What can hang from each mark
K_211: K_113 K_501
K_771: K_531 K_617
K_531: K_202 K_771
K_501: K_211 K_931
K_312: K_931 K_940
K_202: K_25 K_531
K_931: K_312 K_617
K_617: K_202 K_771 K_931
K_940: K_312
K_25: K_771

Each row was made from one small tree. The marks that hang from a mark follow it in brackets, in the order of their numbers. Every link used is in the known rows. Write each row's tree.
Known rows
K_940{K_312{K_931{K_617{K_202{K_25 K_531{K_771}}}}}}: 2.08,0.38,-0.74,0.62,0.88,0.41,-0.67,-1.72,-2.61,0.83,-0.08,-2.05,3.21,-1.71,7.24,0.25,5.00,1.35,1.86,-0.76,1.66,0.15,-1.29,-0.50
K_312{K_931{K_617{K_202}} K_940}: 2.67,-0.81,-0.07,1.88,0.53,2.04,-0.78,-1.18,-1.83,0.22,-0.82,-1.68,1.97,-0.30,3.29,-0.75,1.29,1.07,-1.24,-1.24,1.39,0.80,-2.75,-0.31
K_940{K_312}: 2.53,-0.33,-1.04,-0.14,0.53,0.68,-0.31,-1.44,-2.12,-0.15,-3.35,-1.56,0.27,-1.49,3.34,0.88,1.33,1.15,1.38,-0.85,1.00,1.02,-0.02,-0.45
K_531{K_771}: 2.42,0.28,-1.33,-0.17,1.09,-2.40,-0.64,-0.62,-0.61,0.37,-1.12,-0.66,0.33,-0.61,1.37,0.07,0.76,0.86,0.06,-0.42,1.33,1.20,-0.23,-0.91
K_531{K_202{K_25} K_771{K_617}}: 1.97,0.24,-0.86,-0.38,1.12,-4.09,-0.83,-0.99,-0.26,0.83,0.01,-0.60,0.63,-1.60,4.24,0.19,-0.15,0.28,1.43,-0.03,1.55,0.62,-1.25,-0.99
K_25{K_771{K_531}}: 2.73,-0.04,-0.53,0.24,1.04,0.99,-1.04,-0.26,-1.47,1.18,1.04,-1.58,1.12,-1.28,2.23,0.16,1.09,0.00,0.44,0.02,1.21,0.71,0.85,-0.66
K_202{K_25}: 2.54,0.27,0.05,-0.10,0.61,-1.60,-0.48,-1.22,-0.85,0.13,-1.90,-1.17,-0.01,-3.23,2.84,0.54,-0.05,0.95,2.14,0.01,1.31,-0.50,0.44,-1.04
K_211{K_113 K_501{K_931}}: 2.49,-0.44,0.17,-0.02,0.35,2.82,-0.50,-0.95,-0.55,-1.05,-2.23,-1.51,0.22,-1.78,3.65,0.59,-1.17,0.97,-0.91,-0.09,1.01,0.24,0.50,-0.40
K_25{K_771{K_617{K_202}}}: 2.21,-0.73,0.15,0.31,1.01,-0.39,-1.80,-0.74,-1.24,1.34,0.65,-1.18,1.62,-1.98,3.72,-0.16,-0.90,0.10,0.09,-0.37,1.68,0.59,-0.35,-0.32
K_940{K_312{K_931{K_617{K_202{K_25} K_771{K_531}}}}}: 2.33,0.04,0.44,0.48,0.91,1.10,-0.59,-1.47,-2.83,1.25,0.54,-1.86,2.71,-1.29,7.21,0.15,3.31,0.65,1.37,-0.28,1.72,0.27,-2.04,-0.46
K_501{K_931}: 2.72,-0.18,-0.48,0.43,1.15,0.18,-0.17,-0.82,-0.60,-0.49,-2.62,-1.66,-0.41,-1.43,1.85,0.85,-0.73,1.16,0.01,-0.16,0.96,0.49,0.34,-0.54
K_771{K_531 K_617{K_931}}: 2.66,-0.48,0.18,0.73,1.04,1.99,-0.69,-0.31,-0.51,0.83,-1.38,-2.47,0.85,-0.68,3.85,0.78,-1.77,0.15,1.79,0.03,0.31,0.49,-0.15,0.27
K_617{K_202{K_25 K_531} K_771 K_931{K_312}}: 2.08,1.10,0.24,1.03,1.22,0.03,-0.84,-0.89,-2.73,0.30,-0.14,-2.22,2.79,-0.88,5.41,0.75,1.82,0.44,0.81,0.61,1.94,-0.26,-0.04,-0.61
K_501{K_211 K_931}: 2.80,-0.05,-1.27,0.11,1.39,-0.27,0.22,-1.06,-1.18,-0.96,-0.94,-2.41,-1.92,-1.58,1.68,0.70,-1.16,1.60,-0.94,0.01,0.99,0.04,0.44,-0.34
K_931{K_312{K_940} K_617{K_202 K_771}}: 2.42,-0.39,-0.45,1.19,0.62,0.65,-1.11,-0.72,-3.56,0.43,1.48,-1.55,3.91,1.13,3.57,-0.68,2.19,0.29,-1.76,-0.79,2.03,1.46,-2.91,-0.60
K_531{K_202 K_771}: 2.16,0.28,-1.37,-0.31,1.18,-2.81,-0.60,-0.86,-1.06,-0.11,-0.39,-0.37,-0.03,0.06,1.65,0.34,1.24,0.66,-0.86,-0.29,1.53,1.86,-0.75,-1.28
K_940{K_312{K_931{K_617{K_202}}}}: 2.28,-0.80,0.43,0.69,0.57,2.86,-0.69,-1.69,-2.76,0.00,-1.40,-1.96,1.21,-1.29,5.26,0.36,2.29,1.54,0.41,-1.16,1.15,1.13,-2.02,-0.37
K_771{K_531 K_617{K_202{K_25} K_931{K_312{K_940}}}}: 2.54,-0.61,-0.25,1.62,0.92,2.20,-0.59,-0.30,-2.09,0.86,1.07,-2.75,2.37,0.15,6.71,0.15,0.08,-0.14,0.98,0.12,1.00,-0.03,-1.54,-0.12
K_617{K_202{K_25} K_771{K_531} K_931{K_312{K_940}}}: 2.48,0.39,-0.59,1.46,1.24,0.38,-0.30,-0.26,-2.64,0.76,1.05,-1.96,2.44,1.12,5.05,-0.14,1.71,-0.12,-0.50,0.35,1.80,0.34,-1.42,-0.57
K_25{K_771}: 2.57,0.10,-0.57,0.31,0.94,-0.26,-1.02,-0.59,-1.19,0.72,-0.61,-1.09,0.36,-1.93,1.31,0.07,-0.12,0.59,0.17,-0.38,1.55,0.72,0.63,-0.66
K_312{K_931{K_617{K_202{K_25 K_531} K_771}} K_940}: 2.59,0.41,-0.31,1.98,0.62,-0.23,-1.01,-1.48,-2.19,1.21,-0.52,-1.91,4.63,-0.97,5.23,-0.82,3.11,0.39,0.13,-0.67,2.22,-0.62,-2.25,-0.12
K_617{K_202{K_25} K_931}: 2.21,0.24,0.81,0.49,1.21,-0.80,-0.46,-1.17,-1.70,-0.15,-1.81,-1.31,-0.20,-2.31,3.82,0.73,-0.39,1.18,0.96,0.25,1.42,-0.34,0.21,-0.89
K_940{K_312{K_931{K_617{K_202{K_531} K_771}}}}: 2.28,0.03,-0.18,0.96,0.67,1.97,-1.06,-1.77,-3.11,0.76,-1.53,-2.21,4.21,-0.56,6.18,0.25,4.02,0.89,0.46,-0.97,1.76,0.75,-1.85,0.12
K_312{K_931{K_617{K_202{K_531} K_771}} K_940}: 2.65,0.02,-0.68,2.14,0.61,1.18,-1.20,-1.23,-2.28,0.94,-0.75,-1.96,4.77,0.47,4.13,-0.80,3.09,0.35,-1.24,-1.03,1.98,0.46,-2.53,0.24
K_501{K_211{K_113} K_931{K_312 K_617{K_202{K_25{K_771}}}}}: 2.41,-0.05,0.14,0.43,1.63,3.44,-0.66,-0.71,-3.39,-0.36,5.59,-2.67,0.95,-2.14,5.26,-0.41,1.49,1.62,-1.53,0.72,1.91,-0.36,-0.05,-1.21

Which tree is each row?
2.49,-1.20,0.42,0.03,0.72,0.37,-1.53,-0.82,-1.37,0.92,0.67,-1.87,2.08,-1.07,5.03,0.50,-0.05,-0.30,0.89,-0.04,0.90,0.51,-0.67,-0.24
K_771{K_531 K_617{K_202}}
2.39,-0.88,-0.43,1.82,0.86,2.33,-0.83,-0.37,-1.95,0.20,-0.74,-2.35,1.78,0.90,4.44,0.02,-1.13,0.40,-0.58,-0.64,1.04,1.01,-2.09,0.12
K_771{K_617{K_202 K_931{K_312{K_940}}}}
2.12,0.13,0.56,1.14,0.88,1.57,-1.15,-0.96,-1.99,0.39,-0.08,-3.06,2.75,-1.93,7.08,1.04,0.26,0.39,2.59,0.39,1.10,-0.64,-0.21,-0.22
K_771{K_617{K_202{K_25 K_531} K_931{K_312}}}
2.08,-0.17,0.71,0.48,0.33,4.58,-1.46,-0.93,-3.27,-0.55,1.72,-2.61,5.04,-0.24,6.85,0.34,2.32,0.35,-1.61,0.14,1.78,0.40,-0.99,-0.36
K_211{K_113 K_501{K_931{K_312 K_617{K_202{K_531} K_771}}}}
2.18,0.60,-0.02,0.88,0.94,-0.61,-1.04,-1.34,-1.47,0.97,1.00,-1.80,3.12,-2.03,5.55,-0.09,3.34,1.08,1.12,-0.31,1.73,-0.23,-1.07,-0.84
K_312{K_931{K_617{K_202{K_25 K_531{K_771}}}}}
2.58,-0.11,-0.08,0.16,0.97,-0.33,-1.22,-0.42,-0.64,2.09,1.40,-1.84,1.77,-3.00,4.68,0.10,-0.52,-0.36,2.67,0.27,1.27,-0.52,0.49,-0.34
K_202{K_25{K_771{K_531 K_617}}}
2.76,-0.31,-0.61,0.22,1.35,0.89,0.10,-1.12,-2.15,-0.87,0.48,-2.74,-0.49,-1.84,2.33,0.50,-0.62,1.84,-0.58,-0.21,0.89,0.09,-0.41,-0.33
K_501{K_211 K_931{K_617}}
2.82,0.25,-1.43,1.69,1.10,2.12,-0.09,0.25,-2.13,0.61,-0.14,-2.28,2.14,2.40,2.82,-0.04,0.93,-0.13,-0.92,-0.12,1.22,1.46,-1.48,-0.03
K_617{K_771{K_531} K_931{K_312{K_940}}}
2.18,-0.32,0.24,0.61,0.83,1.25,-0.76,-1.61,-2.77,0.62,-1.30,-1.48,2.23,-0.47,5.01,0.01,2.19,1.12,-0.24,-1.08,1.76,1.33,-2.54,-0.23
K_940{K_312{K_931{K_617{K_202 K_771}}}}
2.68,-0.39,-0.10,0.18,1.59,4.20,-0.71,-0.40,-3.55,-0.36,5.39,-3.04,2.30,1.00,5.10,-0.05,2.21,0.68,-2.72,0.88,1.49,0.91,-1.40,-0.58
K_501{K_211{K_113} K_931{K_312 K_617{K_202 K_771{K_531}}}}
2.37,0.21,0.11,1.00,1.27,2.64,-0.70,0.23,-1.24,1.65,2.32,-2.80,1.37,-1.66,5.44,0.47,-0.94,0.01,2.52,0.59,0.97,-0.04,0.23,-0.32
K_202{K_25{K_771{K_531 K_617{K_931{K_312}}}}}
2.82,-0.49,-0.20,1.71,0.82,1.47,-0.89,-0.72,-2.14,1.23,0.99,-1.69,3.65,1.11,4.07,-0.92,2.38,0.03,-1.69,-0.78,1.70,0.92,-3.09,-0.07
K_312{K_931{K_617{K_202 K_771{K_531}}} K_940}
2.69,0.38,-0.30,0.07,1.02,-0.43,-0.77,-0.50,-1.30,1.43,1.30,-1.51,0.98,-2.76,3.42,0.19,1.07,0.11,1.91,0.40,1.51,-0.31,1.23,-0.88
K_202{K_25{K_771{K_531}}}
2.69,-0.08,0.18,0.06,0.84,0.29,-1.00,-0.65,-2.16,1.01,0.85,-1.70,3.19,-0.47,2.87,0.12,1.38,-0.01,0.63,-0.07,1.27,0.87,-1.04,-0.50
K_931{K_617{K_771{K_531}}}
1.91,0.52,-0.65,0.31,1.64,-2.94,-0.38,-0.72,-0.28,0.58,-0.84,-0.98,0.11,-0.94,4.25,0.41,-1.38,0.63,1.32,0.12,1.32,0.55,-0.94,-0.66
K_531{K_202{K_25} K_771{K_617{K_931}}}
2.21,-0.23,-0.15,0.99,1.37,3.45,-0.89,0.30,-1.80,0.89,2.35,-2.58,1.22,0.49,4.63,0.65,-0.47,-0.34,0.31,0.28,0.89,1.61,-0.74,-0.32
K_25{K_771{K_531{K_202} K_617{K_931{K_312}}}}
2.05,0.36,0.08,0.76,1.50,-0.72,-0.74,-0.69,-1.00,0.93,-0.52,-1.43,0.33,-2.44,4.17,0.35,-2.00,0.37,1.53,0.12,1.56,0.05,-0.16,-0.45
K_531{K_202{K_25{K_771{K_617{K_931}}}}}
2.81,0.09,-0.54,0.18,1.50,1.50,-0.37,-0.91,-1.90,-0.49,1.11,-2.05,0.86,-0.60,2.23,-0.27,-0.21,1.37,-1.92,0.25,1.51,0.29,-0.74,-0.25
K_501{K_211{K_113} K_931{K_617{K_771}}}
2.48,-0.67,0.79,0.13,0.29,3.93,-0.71,-0.99,-1.52,-0.95,-0.95,-1.86,1.72,-2.03,4.21,0.33,-0.73,1.17,-0.60,-0.28,0.92,0.25,-0.31,-0.44
K_211{K_113 K_501{K_931{K_617}}}
2.30,0.46,0.46,-0.06,0.82,0.23,-0.67,-0.73,-3.19,0.59,3.44,-1.89,2.95,-0.57,5.20,0.55,2.55,-0.11,1.15,0.53,1.64,0.82,-1.87,-1.48
K_931{K_312 K_617{K_771{K_531{K_202{K_25}}}}}
2.39,-0.10,-0.36,0.46,0.87,2.28,-0.31,-1.20,-2.70,0.64,-0.18,-1.85,2.22,0.55,5.35,0.40,3.12,0.38,0.25,-0.64,1.33,1.92,-2.63,-0.30
K_940{K_312{K_931{K_617{K_771{K_531{K_202}}}}}}
2.48,-0.80,-0.17,-0.12,0.66,0.32,-1.02,-0.81,-0.91,0.57,0.07,-1.78,1.36,-0.69,4.17,0.79,-0.18,-0.46,1.14,0.06,0.74,1.15,-0.95,-0.45
K_771{K_531{K_202} K_617}
2.40,-0.44,0.16,0.08,0.15,4.76,-0.45,-0.57,-1.15,-1.28,-0.54,-2.11,0.46,-1.18,4.45,0.81,-0.48,1.00,-1.01,0.06,0.94,0.71,0.06,-0.66
K_211{K_113 K_501{K_931{K_312}}}
2.61,-0.50,-0.95,1.84,0.71,2.89,-0.40,-0.16,-1.13,0.22,-1.89,-2.55,1.32,0.58,3.56,0.08,-1.72,0.50,0.44,-0.72,0.65,0.97,-1.76,0.32
K_771{K_617{K_931{K_312{K_940}}}}
2.96,-0.43,-1.81,1.27,0.98,2.94,0.40,-0.62,-3.03,-0.96,1.55,-3.34,0.49,0.14,2.79,-0.10,0.50,1.58,-1.71,-0.61,0.97,0.57,-1.76,-0.23
K_501{K_211 K_931{K_312{K_940} K_617}}
2.34,-0.23,0.41,0.71,1.02,3.00,-0.79,-1.13,-3.16,1.53,2.10,-2.21,2.21,-2.32,7.09,-0.03,3.52,0.78,1.61,-0.45,1.61,0.17,-0.89,-0.59
K_940{K_312{K_931{K_617{K_202{K_25{K_771{K_531}}}}}}}
2.54,-0.90,-0.26,1.24,0.37,2.36,-0.98,-0.83,-3.64,-0.16,1.35,-2.00,2.96,0.32,3.71,-0.38,2.09,0.71,-1.01,-0.87,1.37,1.24,-2.39,-0.80
K_931{K_312{K_940} K_617{K_202}}
2.67,-0.63,-1.01,0.99,0.00,4.86,-0.23,-0.42,-1.38,-1.14,-1.07,-2.10,1.27,0.23,4.20,0.02,0.03,0.72,-2.00,-0.43,1.09,0.81,-0.80,-0.32
K_211{K_113 K_501{K_931{K_312{K_940}}}}
2.22,0.25,-1.19,0.10,1.04,-2.07,-1.35,-1.06,-1.81,0.42,-0.18,-1.24,2.69,-0.43,3.51,0.25,3.13,0.45,-0.31,-0.22,1.65,0.78,0.21,-0.68
K_617{K_202{K_531{K_771}}}
2.45,-0.46,0.04,1.11,0.35,1.03,-0.78,-1.08,-3.38,0.10,1.72,-1.92,2.88,-1.12,5.06,-0.36,2.26,0.85,0.29,-0.52,1.65,0.11,-2.04,-1.16
K_931{K_312{K_940} K_617{K_202{K_25}}}
2.93,-0.23,-1.01,0.03,1.33,1.96,-0.06,-0.94,-0.89,-1.17,-0.25,-2.14,-1.30,-1.24,1.99,0.31,-0.42,1.62,-1.48,0.36,0.97,0.17,0.73,-0.39
K_501{K_211{K_113} K_931}
2.31,0.35,-0.69,1.84,1.32,1.08,-0.46,-0.28,-2.77,0.55,0.99,-1.74,1.20,-0.52,4.01,-0.43,0.80,0.68,-0.72,-0.16,2.01,0.21,-0.53,-0.74
K_617{K_202{K_25{K_771}} K_931{K_312{K_940}}}
2.34,0.26,-0.35,0.32,0.85,-1.68,-1.55,-1.31,-2.16,0.53,-1.07,-1.34,3.42,-0.76,3.49,0.38,2.24,0.07,-0.28,-0.01,2.00,0.35,-0.13,-0.40
K_617{K_202{K_531} K_771}
2.15,-0.25,0.82,0.27,0.73,0.54,-1.38,-0.82,-3.33,0.27,1.84,-1.53,2.99,-0.18,3.72,0.06,1.65,0.56,-0.68,-0.19,1.83,1.38,-2.16,-1.04
K_931{K_312 K_617{K_202 K_771}}
